In the rows, zero is written as 100.
Known rows, with every step that occurs
B M J U T Q: | 110 | 112 | 109 |  69 | 132 |  80 |  90 |  80 | 111 |  85 |  58 | 102 |  95 | 119 | 120 | 106 | 111 | 107 | 134 |  69 |  99 |  81 |
Z F: |  91 | 111 |  83 |  82 | 105 |  86 |  95 |  82 |  98 |  91 |  83 |  89 |  97 |  98 | 104 | 123 | 109 | 105 | 117 |  60 | 108 | 112 |
T Q J M B U F: | 107 | 100 | 116 |  76 |  77 |  87 |  77 |  83 |  97 |  89 |  72 | 110 |  85 | 119 | 113 | 119 |  94 | 110 | 137 |  71 |  82 |  78 |
B U T Q J: | 101 | 112 | 109 |  66 |  79 |  78 |  82 |  95 | 120 | 101 |  89 | 109 |  82 | 107 | 113 | 107 | 109 | 106 | 166 |  79 | 101 |  90 |
B U F: |  93 | 117 |  95 |  65 |  89 |  91 |  87 |  90 |  86 |  83 |  64 |  98 |  84 | 118 | 108 | 116 | 105 |  96 | 122 |  71 | 102 | 104 |
M B U T: | 100 | 115 | 101 |  74 |  84 |  94 |  77 |  86 |  96 |  86 |  61 | 110 |  85 | 124 | 116 | 105 | 104 | 125 | 127 |  75 | 102 |  85 |
M J U F Z S: |  96 | 107 |  91 |  88 | 139 |  82 |  67 |  77 |  72 |  92 |  57 |  83 |  93 | 110 | 103 |  99 | 105 | 105 |  80 |  72 | 108 | 113 |
U B: |  99 | 122 |  92 |  78 | 102 |  90 |  82 |  85 |  92 |  91 |  93 |  98 |  91 |  91 | 115 | 125 | 110 | 121 | 132 |  68 | 106 |  87 |
T Q J U F Z S: |  98 | 111 | 102 |  83 | 117 |  69 |  63 |  85 |  91 | 108 |  84 |  90 |  88 |  94 | 102 | 106 | 104 |  99 | 121 |  83 | 107 | 109 |
F Z: |  89 | 118 |  92 |  92 | 113 |  89 |  82 |  80 |  81 | 100 |  84 |  84 |  91 |  93 | 106 | 116 | 108 | 111 | 112 |  64 | 109 | 107 |
M J Q T: | 106 | 120 |  96 |  69 | 122 |  84 |  94 |  80 | 104 |  76 |  69 |  91 |  89 | 105 | 132 | 101 | 115 | 115 |  77 |  60 |  95 |  92 |
Q J M B U F Z: | 102 | 100 | 109 |  95 |  89 |  92 |  63 |  76 |  78 |  93 |  75 | 104 |  89 | 114 | 106 | 112 |  94 | 123 | 106 |  65 |  88 |  93 |
T Q J M: | 104 | 102 | 108 |  80 |  96 |  79 |  95 |  79 | 104 | 100 |  96 |  99 |  91 |  92 | 110 | 124 | 106 | 111 | 132 |  62 |  92 |  89 |
S Z: |  88 | 118 |  86 |  82 | 104 |  91 |  87 |  80 |  89 |  92 |  78 |  86 |  94 | 102 | 106 | 121 | 107 | 100 |  98 |  82 | 112 | 109 |
T Q J: |  96 | 113 | 104 |  78 |  94 |  78 |  90 |  86 | 108 | 104 |  99 |  95 |  91 |  92 | 110 | 122 | 107 | 104 | 148 |  68 |  97 |  95 |
S Z J Q: |  97 | 121 |  93 |  77 |  89 |  90 | 101 |  69 |  94 |  87 |  77 |  85 |  92 |  95 | 109 | 109 | 112 | 108 |  53 |  74 | 121 | 107 |
Q T: |  95 | 125 |  92 |  65 | 108 |  84 |  93 |  87 |  97 |  84 |  77 |  89 |  85 | 100 | 124 | 120 | 112 | 111 | 112 |  69 | 107 |  95 |
M J U: |  99 | 110 |  95 |  80 | 113 |  86 |  92 |  66 |  92 |  87 |  69 |  97 |  97 | 110 | 117 | 107 | 111 | 110 |  83 |  58 |  93 |  97 |
J M: | 100 | 106 |  95 |  79 | 105 |  90 |  98 |  75 |  84 |  87 |  77 |  96 |  92 | 100 | 108 | 122 | 107 | 117 |  97 |  58 | 100 |  96 |
S Z J M B: |  98 | 105 |  98 |  88 |  87 |  97 |  95 |  61 |  79 |  85 |  66 |  89 |  94 | 108 | 106 | 124 |  99 | 125 |  59 |  72 | 114 |  90 |
M B: |  94 | 116 |  96 |  85 |  99 |  93 |  84 |  77 |  84 |  88 |  72 |  95 |  94 | 109 | 112 | 120 | 102 | 123 | 108 |  65 |  98 |  90 |
B M J U F Z: | 101 | 113 | 101 |  86 | 145 |  88 |  77 |  73 |  77 |  84 |  55 |  88 | 101 | 118 | 109 | 110 | 103 | 104 |  93 |  61 |  98 | 103 |
T Q: |  94 | 117 |  99 |  73 | 102 |  83 |  95 |  86 | 100 |  95 |  81 |  89 |  87 |  98 | 113 | 124 | 109 |  99 | 143 |  70 | 104 |  93 |
Q J U B M: | 108 | 125 | 105 |  81 | 110 |  83 |  76 |  74 | 102 |  95 | 102 | 112 | 105 |  94 | 117 | 121 | 107 | 129 | 131 |  64 |  93 |  82 |
U B M J Q T: | 116 | 131 | 102 |  72 | 141 |  89 |  82 |  84 | 106 |  73 |  77 |  97 |  98 | 103 | 138 | 112 | 112 | 129 | 114 |  61 |  94 |  74 |

Rows
| 109 | 125 | 102 |  71 | 142 |  89 |  95 |  81 | 103 |  73 |  65 |  90 |  99 | 112 | 132 | 107 | 111 | 118 |  94 |  57 |  93 |  89 | | B M J Q T
| 104 | 111 | 114 |  74 |  75 |  83 |  73 |  90 | 115 |  98 |  80 | 113 |  84 | 116 | 117 | 107 | 103 | 119 | 162 |  80 |  94 |  78 | | M B U T Q J
| 105 | 110 | 100 |  72 |  93 |  73 |  84 |  79 | 105 |  96 |  86 | 112 |  89 | 100 | 110 | 101 | 114 | 122 |  99 |  69 | 102 |  98 | | Q J U T
| 102 | 105 | 100 |  88 | 101 |  95 |  88 |  70 |  80 |  84 |  69 | 100 |  94 | 109 | 112 | 122 | 100 | 131 |  93 |  59 |  93 |  84 | | J M B
|  97 | 114 |  99 |  84 | 136 |  95 |  95 |  78 |  89 |  85 |  68 |  88 | 105 | 116 | 111 | 121 | 104 | 112 | 122 |  53 |  96 |  96 | | B M J
| 102 | 115 | 101 |  82 | 132 |  90 |  92 |  66 |  92 |  84 |  64 |  96 | 107 | 117 | 117 | 112 | 107 | 112 | 100 |  55 |  91 |  93 | | B M J U
| 106 | 129 | 100 |  77 | 118 |  88 |  81 |  74 |  95 |  86 |  84 | 107 | 102 | 100 | 120 | 123 | 108 | 124 | 126 |  66 | 100 |  80 | | J U B M
|  88 | 118 |  90 |  77 |  88 |  91 | 100 |  72 |  89 |  92 |  77 |  80 |  92 |  99 | 102 | 123 | 107 | 104 |  79 |  77 | 125 | 108 | | S Z J
| 104 | 103 | 109 |  90 |  77 |  94 |  79 |  69 |  93 |  93 |  85 | 112 |  95 | 113 | 114 | 115 |  97 | 131 | 112 |  60 |  81 |  83 | | Q J M B U
|  96 | 110 |  95 |  88 | 118 |  75 |  62 |  80 |  79 | 103 |  82 |  92 |  92 |  96 |  98 | 103 | 104 | 110 |  91 |  76 | 108 | 117 | | Q J U F Z S
| 101 | 128 |  98 |  80 | 121 |  94 |  83 |  86 |  92 |  88 |  88 |  98 | 101 |  98 | 115 | 131 | 105 | 124 | 150 |  64 | 104 |  83 | | U B M
| 107 | 107 | 104 |  67 | 113 |  75 |  89 |  80 | 110 |  89 |  63 | 102 |  85 | 112 | 119 | 100 | 115 | 106 | 118 |  73 | 101 |  85 | | M J U T Q
|  87 | 112 |  78 |  87 | 107 |  88 |  88 |  80 |  99 |  91 |  82 |  84 | 100 | 100 | 102 | 123 | 107 |  96 | 102 |  80 | 115 | 118 | | S Z F
| 104 | 128 |  95 |  64 | 109 |  82 |  94 |  83 | 103 |  79 |  77 |  94 |  85 |  96 | 130 | 106 | 116 | 116 |  84 |  67 | 102 |  95 | | J Q T
| 102 | 102 | 100 |  85 |  97 |  85 |  94 |  74 |  91 |  96 |  95 | 101 |  95 |  94 | 106 | 121 | 105 | 122 | 102 |  55 |  93 |  98 | | Q J M
| 100 | 105 | 104 |  90 |  98 |  97 |  68 |  76 |  70 |  84 |  57 |  99 |  86 | 120 | 109 | 113 |  95 | 118 | 101 |  68 |  95 |  91 | | J M B U F Z
| 106 | 129 | 103 |  72 | 102 |  89 |  94 |  67 |  94 |  86 |  83 | 102 | 100 |  97 | 116 | 124 | 109 | 127 | 108 |  60 | 113 |  80 | | Z J U B M
|  87 | 117 |  87 |  94 | 127 |  88 |  72 |  85 |  75 | 103 |  82 |  78 |  93 |  92 | 100 | 111 | 106 | 115 | 115 |  73 | 118 | 114 | | F Z S
| 107 | 104 | 104 |  76 |  86 |  95 |  80 |  79 |  91 |  81 |  59 | 114 |  84 | 123 | 116 | 107 | 103 | 133 | 112 |  70 |  97 |  78 | | J M B U T
| 107 | 117 | 102 |  83 | 136 |  94 |  95 |  75 |  94 |  80 |  68 |  93 | 106 | 112 | 117 | 107 | 109 | 117 |  96 |  51 |  91 |  95 | | B M J Q
| 100 | 128 |  93 |  64 |  95 |  85 | 100 |  74 | 103 |  80 |  73 |  83 |  85 |  95 | 124 | 109 | 114 | 109 |  51 |  80 | 123 | 101 | | S Z J Q T
| 109 | 101 | 112 |  69 |  81 |  80 |  87 |  88 | 115 |  98 |  86 | 113 |  81 | 106 | 114 | 108 | 108 | 113 | 151 |  73 |  96 |  83 | | B U T Q J M
|  99 | 104 | 100 |  93 | 112 |  97 |  58 |  81 |  64 |  89 |  55 |  94 |  87 | 119 | 103 | 109 |  93 | 122 | 104 |  76 | 103 |  97 | | J M B U F Z S
| 110 | 125 | 112 |  77 | 109 |  78 |  77 |  78 | 114 |  99 | 103 | 110 | 101 |  92 | 121 | 125 | 107 | 117 | 161 |  71 |  92 |  73 | | T Q J U B M
| 113 | 123 | 102 |  85 | 136 |  94 |  83 |  79 |  98 |  80 |  80 | 100 | 105 | 102 | 123 | 112 | 110 | 129 | 116 |  56 |  93 |  81 | | U B M J Q
|  90 | 114 |  95 |  78 | 100 |  87 |  91 |  81 |  73 |  92 |  69 |  78 |  83 |  98 |  97 | 119 | 106 | 105 |  88 |  62 | 124 | 111 | | U F Z J
|  89 | 117 |  99 |  74 |  83 |  91 |  87 |  81 |  78 |  92 |  67 |  85 |  82 | 108 | 101 | 114 | 104 | 100 | 103 |  66 | 120 | 109 | | B U F Z J
| 102 | 125 |  98 |  65 | 107 |  80 |  91 |  83 |  87 |  80 |  66 |  81 |  77 |  94 | 118 | 105 | 113 | 111 |  60 |  66 | 122 | 104 | | U F Z J Q T
| 101 | 115 | 108 |  69 |  83 |  89 |  77 |  91 | 108 |  89 |  63 | 108 |  80 | 122 | 120 | 108 | 105 | 114 | 158 |  83 | 101 |  76 | | M B U T Q
| 112 |  97 | 113 |  80 |  94 |  80 |  81 |  84 | 105 |  95 |  80 | 109 |  85 | 105 | 112 | 114 | 103 | 131 | 131 |  71 |  94 |  74 | | U T Q J M B
| 100 | 114 | 100 |  64 | 103 |  79 |  91 |  95 | 107 |  93 |  73 |  96 |  80 | 102 | 112 | 114 | 114 | 106 | 147 |  78 | 112 |  91 | | U T Q
|  98 | 111 |  99 |  85 | 104 |  76 |  71 |  76 |  84 |  99 |  84 |  97 |  90 |  96 | 104 | 107 | 106 | 106 |  89 |  68 | 100 | 110 | | Q J U F Z
